Known rows, with every step that occurs:
T -> C -> H -> E -> X: [ 1.94 -7.10  0.33  0.20 -1.68 -0.45  3.18 -0.05 -4.28 -1.34 -2.28  0.57
 -2.01  1.15  1.04  2.47 -5.54 -2.61 -2.87 -1.20  3.27]
H -> E -> A: [-1.52 -2.45 -0.63 -0.14  1.00  0.55  3.46  0.11 -0.94 -0.74  1.20  1.06
 -0.77  3.14  0.48  1.85 -2.59 -1.53 -0.52 -2.46  2.45]
C -> T -> L -> H -> E: [-0.65 -4.89  2.51  0.90  4.08 -0.52 -2.62  0.16 -1.62 -1.73  1.31 -1.99
  1.81  3.77 -1.56 -1.48 -0.07  3.87  4.24  3.09  2.42]
E -> A -> Z: [-1.92  3.21 -1.69  1.12  1.11 -4.05  0.95 -1.37  0.01  0.53  1.66 -0.33
  1.06  0.38 -1.40  0.26  0.20 -2.62  3.10 -0.74  0.19]
C -> Z -> L -> H -> E -> A: [-0.84 -0.73 -1.33 -2.00  3.02 -0.13  2.90 -2.63  1.63 -3.26  0.00 -0.53
  3.21  2.12  1.14  0.80 -3.56 -1.47  3.25 -3.67  7.77]
H -> C: [ 1.12 -0.35  1.58 -0.71  0.68 -1.77 -1.66 -0.46 -1.13  0.57 -2.18 -0.12
  2.08 -2.50 -0.49  0.21 -2.45 -0.44  2.28  0.65 -1.83]
C -> H: [ 0.17 -0.91 -0.14  0.17 -0.27  0.58 -0.71 -1.61 -2.35 -0.46 -0.84 -0.21
 -1.12 -0.80  0.38  0.50 -2.47  1.77  1.02 -1.90  2.59]
C -> Z -> L -> H -> E: [ 0.67 -0.23 -0.81 -2.94  4.23  1.21 -0.01 -2.67  2.61 -4.77 -1.30  0.27
  3.49  1.65  1.25  0.67 -2.47 -0.01  2.48 -1.21  7.38]
L -> H -> E: [-0.32 -4.45  1.28 -1.70  3.42  2.73 -0.54 -0.19  1.02 -1.56  2.07  0.04
  0.94  1.65  1.10  0.76 -1.94  0.61  1.46  0.02  3.52]
E -> H -> C -> Z: [-0.73  2.99 -1.30 -0.62  3.33 -6.16  1.24 -2.47 -0.89  0.80 -3.75  2.68
  2.02 -2.42 -1.49  1.39 -3.38 -2.29  2.89  1.62 -1.54]
A -> Z -> C -> T: [-1.22  3.98 -1.65  2.94  2.06 -6.19 -6.11 -1.14 -0.21 -1.22  0.71  0.60
  0.27  1.08 -1.94 -0.78 -0.08  1.15  2.38  2.68  2.84]
C -> Z -> L -> H -> E -> X: [ 1.07 -1.69 -0.12 -1.93  2.06 -0.01  3.90 -1.12  1.10 -5.16 -2.13  0.50
  3.70  2.31 -0.24  1.46 -3.48 -0.48  1.06 -2.18  4.96]
C -> Z -> L -> H: [ 0.86  1.97 -0.94 -2.03  1.75 -0.84 -0.48 -2.84  2.23 -2.75 -1.28 -1.73
  3.95 -1.24  0.51 -1.51 -0.98 -0.07  3.61 -1.07  5.15]
L -> T -> C: [ 2.49 -2.11  0.75 -0.90 -1.01 -1.87  0.52  1.09  0.02  0.39  0.85 -4.00
 -1.10 -2.35  2.00 -0.44 -1.23 -4.59 -1.97  0.96 -0.11]
A -> Z: [-0.67  3.73 -0.90  0.05  2.46 -3.00 -2.07 -1.24  1.12 -0.98  0.37  0.54
  1.31 -0.07 -1.09  0.27  1.42 -1.12  2.35  1.61 -0.21]
A -> Z -> L -> H -> C: [ 1.09  1.34  1.22 -3.67  2.15 -1.99 -4.90 -3.20  3.16 -2.53 -1.78 -2.22
  5.48 -3.78 -0.47 -0.73 -1.49 -1.46  7.23  0.36  0.22]
C -> T -> L -> H -> E -> A -> Z: [-2.85 -1.71  0.96  1.93  5.10 -4.74 -1.70 -1.26 -1.54 -0.91  2.82 -2.67
  2.89  4.12 -2.78 -1.07  0.12  1.40  7.12  2.32  2.69]
Z -> C: [-0.23  0.28 -0.30  1.34  0.25 -0.18 -3.29 -0.24  0.57 -0.71  0.09  0.24
 -2.16 -0.45  0.85 -0.89 -1.36  0.62 -1.27 -1.20  2.67]
L -> H -> C: [ 1.15 -2.61  2.76 -1.63  1.55 -0.99 -2.74 -0.94 -0.18  1.12  0.00 -2.27
  3.54 -3.39 -0.43 -1.01 -2.71 -0.02  4.98  0.83 -0.21]
A -> Z -> L -> T: [ 1.52  4.26 -0.10 -2.94  1.17 -1.23 -1.01 -1.03  4.08 -5.01 -0.17 -2.57
  1.37 -1.24  0.25  0.61  0.55 -1.64  1.63 -1.20 -0.41]
C -> Z: [ 0.01  4.07 -1.51  0.95  2.71 -3.44  0.89 -1.50 -0.40 -0.35 -1.26  1.07
  1.63  0.05 -0.46 -0.09 -0.58 -0.49  1.10  0.98  3.02]
T -> C: [ 1.05 -2.34 -0.32 -0.12 -1.69 -1.82 -0.52 -0.11 -0.65  1.60 -0.53 -1.50
 -0.64 -1.47  1.62 -0.91 -0.49 -4.14 -1.39  1.52  0.84]
A -> Z -> L -> H -> E: [ 0.02 -0.38 -0.13 -3.89  3.81  1.69 -2.64 -2.39  4.41 -5.44  0.25 -0.14
  2.97  1.49  0.73  0.98 -0.37 -0.34  3.65 -0.66  4.07]
H -> E: [-0.14 -2.39  0.01 -0.94  2.47  1.79  0.50  0.37  0.21 -2.11 -0.11  1.99
 -0.40  2.60  0.89  2.03 -1.36  0.19 -1.18  0.07  2.44]
L -> H: [-0.05 -2.18  1.26 -0.78  0.84  0.75 -1.25 -0.41  0.73  0.43  2.03 -2.16
  1.58 -1.01  0.07 -1.29 -0.40  0.42  2.72  0.20  1.55]

Rows:
[ 3.39 -5.32  0.32 -4.00 -0.79  2.38 -0.18 -1.19  0.19 -4.91 -2.13 -2.77
 -2.06 -0.55  4.02  1.53 -4.95 -2.68 -2.15 -3.05  5.41] | Z -> L -> T -> C -> H -> E
[ 1.39 -6.15  0.16 -0.96 -0.14 -0.80  3.22 -0.31 -3.06 -0.84  1.41 -3.00
 -3.07 -0.21  2.84  2.12 -6.34 -4.21 -1.20 -3.30  5.21] | L -> T -> C -> H -> E -> A
[-1.44 -0.89  1.22  2.45  6.76 -3.32 -7.82 -1.26  0.32 -3.36  1.76 -1.47
  1.04  2.72 -1.57 -1.80 -0.31  3.87  5.13  3.44  5.34] | A -> Z -> C -> T -> L -> H -> E
[ 1.53 -3.44 -0.34  0.04 -1.90 -1.02 -1.50 -1.74 -3.08  0.81 -1.33 -1.63
 -1.87 -2.07  1.94 -0.50 -2.92 -2.04 -0.31  0.07  3.34] | T -> C -> H
[ 0.47 -2.55  2.44 -0.17  0.90 -3.98 -3.51 -0.62 -2.18  1.77  0.14 -2.33
  4.79 -1.39 -2.20 -1.31 -2.73  1.48  6.40  2.87 -0.03] | L -> H -> C -> T
[ 0.50 -1.94  0.56 -2.91 -0.96  2.64 -1.57 -1.27  2.87 -2.50 -0.15 -2.83
  2.08 -1.07  0.92 -1.30 -0.31  0.41  2.71 -2.12  1.88] | Z -> L -> H
[ 3.46 -6.67  1.28 -0.72 -0.88 -0.54  4.12  1.05 -3.40 -2.40 -0.94 -1.96
 -2.70  0.28  1.34  2.82 -6.24 -2.99 -3.26 -1.82  2.47] | L -> T -> C -> H -> E -> X
[-2.65  3.39 -2.33  3.76  0.77 -7.32 -3.28 -1.34 -1.24  0.16  1.91 -0.37
  0.11  1.60 -2.30 -0.68 -1.32 -0.69  2.93  0.24  3.43] | E -> A -> Z -> C -> T
[-1.47 -5.06  0.53 -0.87  2.07  1.24  2.38 -0.20 -0.03 -0.26  3.34 -1.05
  0.65  2.03  0.55  0.71 -3.04 -0.92  2.39 -2.30  4.21] | L -> H -> E -> A
[-1.50  3.38 -0.11  4.12  3.22 -6.22 -7.25 -1.14 -0.72 -1.88 -0.26 -1.47
  0.11  1.41 -2.63 -2.71  1.63  3.16  3.59  3.31  1.59] | A -> Z -> C -> T -> L
[-0.43  0.85  0.86 -2.87  0.58 -3.27 -1.90 -3.39  2.04 -1.15 -0.48 -3.08
  5.30 -3.28 -0.91 -0.95 -2.67 -2.87  7.87 -2.04  0.23] | E -> A -> Z -> L -> H -> C
[ 0.08 -0.84 -0.57  1.37 -0.06  0.60 -4.15 -1.81 -1.70 -1.16 -0.57 -0.06
 -3.28 -1.35  0.95 -0.26 -3.90  2.67 -0.10 -2.87  5.48] | Z -> C -> H
[ 0.53 -5.85  1.74 -0.79  1.11  1.58  3.43  1.17 -0.63 -2.02  1.09  0.13
  1.22  2.27 -0.61  1.86 -2.99  0.18  0.06 -1.04  1.31] | L -> H -> E -> X
[-0.19 -0.53 -0.65  1.78  2.59 -1.52 -1.47 -1.37 -1.83 -4.77 -1.27  2.64
 -2.24  1.59 -0.65  2.87 -5.21  1.07 -0.66 -2.31  5.33] | A -> Z -> C -> H -> E -> X
[-2.32 -0.85 -0.70  0.71  4.89 -1.68 -2.60 -1.69  1.75 -1.87  3.83 -0.18
 -0.08  1.23  0.40  0.40 -3.40 -1.40  3.28 -1.61  6.83] | L -> H -> E -> A -> Z -> C
[-0.85 -1.10  0.35 -1.71  0.56 -2.95  0.22 -0.78 -0.24  0.85 -2.75  1.74
 -0.03 -2.26 -1.12  1.22 -2.96 -1.64  1.83  0.49 -4.61] | E -> H -> C
[ 0.55 -3.22 -1.91 -2.14  1.36 -2.15  2.40 -2.88  1.03 -2.04 -0.59 -2.01
  2.61  0.75  2.60 -0.16 -3.98 -5.70  1.79 -1.81  8.61] | T -> C -> Z -> L -> H -> E -> A
[-0.72  4.07 -1.33  1.64  2.94 -2.92 -5.14 -1.51  1.94 -1.81  0.47  0.62
 -0.84 -0.89 -0.25 -0.33 -0.12 -0.13  1.05  0.66  2.71] | A -> Z -> C
[ 0.77 -2.91  4.30 -0.43  2.91 -1.23 -3.64 -0.92 -0.84  1.05 -0.89 -4.25
  3.22 -3.44 -1.13 -3.06 -1.15  1.98  6.35  1.29 -1.74] | T -> L -> H -> C
[-2.05 -1.06 -0.57 -0.58  4.47 -1.57  0.53 -1.46  1.10 -1.15  3.59 -0.30
  2.06  2.11 -0.28  0.95 -1.72 -2.05  4.57 -0.60  3.87] | L -> H -> E -> A -> Z
[-1.81  0.11 -1.58  0.12  3.44 -1.53  0.80 -3.03 -1.87 -2.00  0.81  1.37
 -0.71  2.07 -0.13  2.53 -3.75 -0.75  2.78 -2.28  5.09] | C -> H -> E -> A -> Z
[-1.29  3.30 -1.83 -1.24 -0.85 -2.30  0.78 -2.56  2.33 -2.64 -0.49 -1.12
  1.82  0.18 -0.53  0.03  0.19 -2.81  2.65 -3.07  0.41] | E -> A -> Z -> L
[-3.08  2.96 -0.66  5.08  2.06 -7.54 -4.42 -1.31 -1.87 -0.38  0.93 -2.45
 -0.23  1.68 -2.97 -2.60  0.47  1.44  4.42  0.91  1.75] | E -> A -> Z -> C -> T -> L
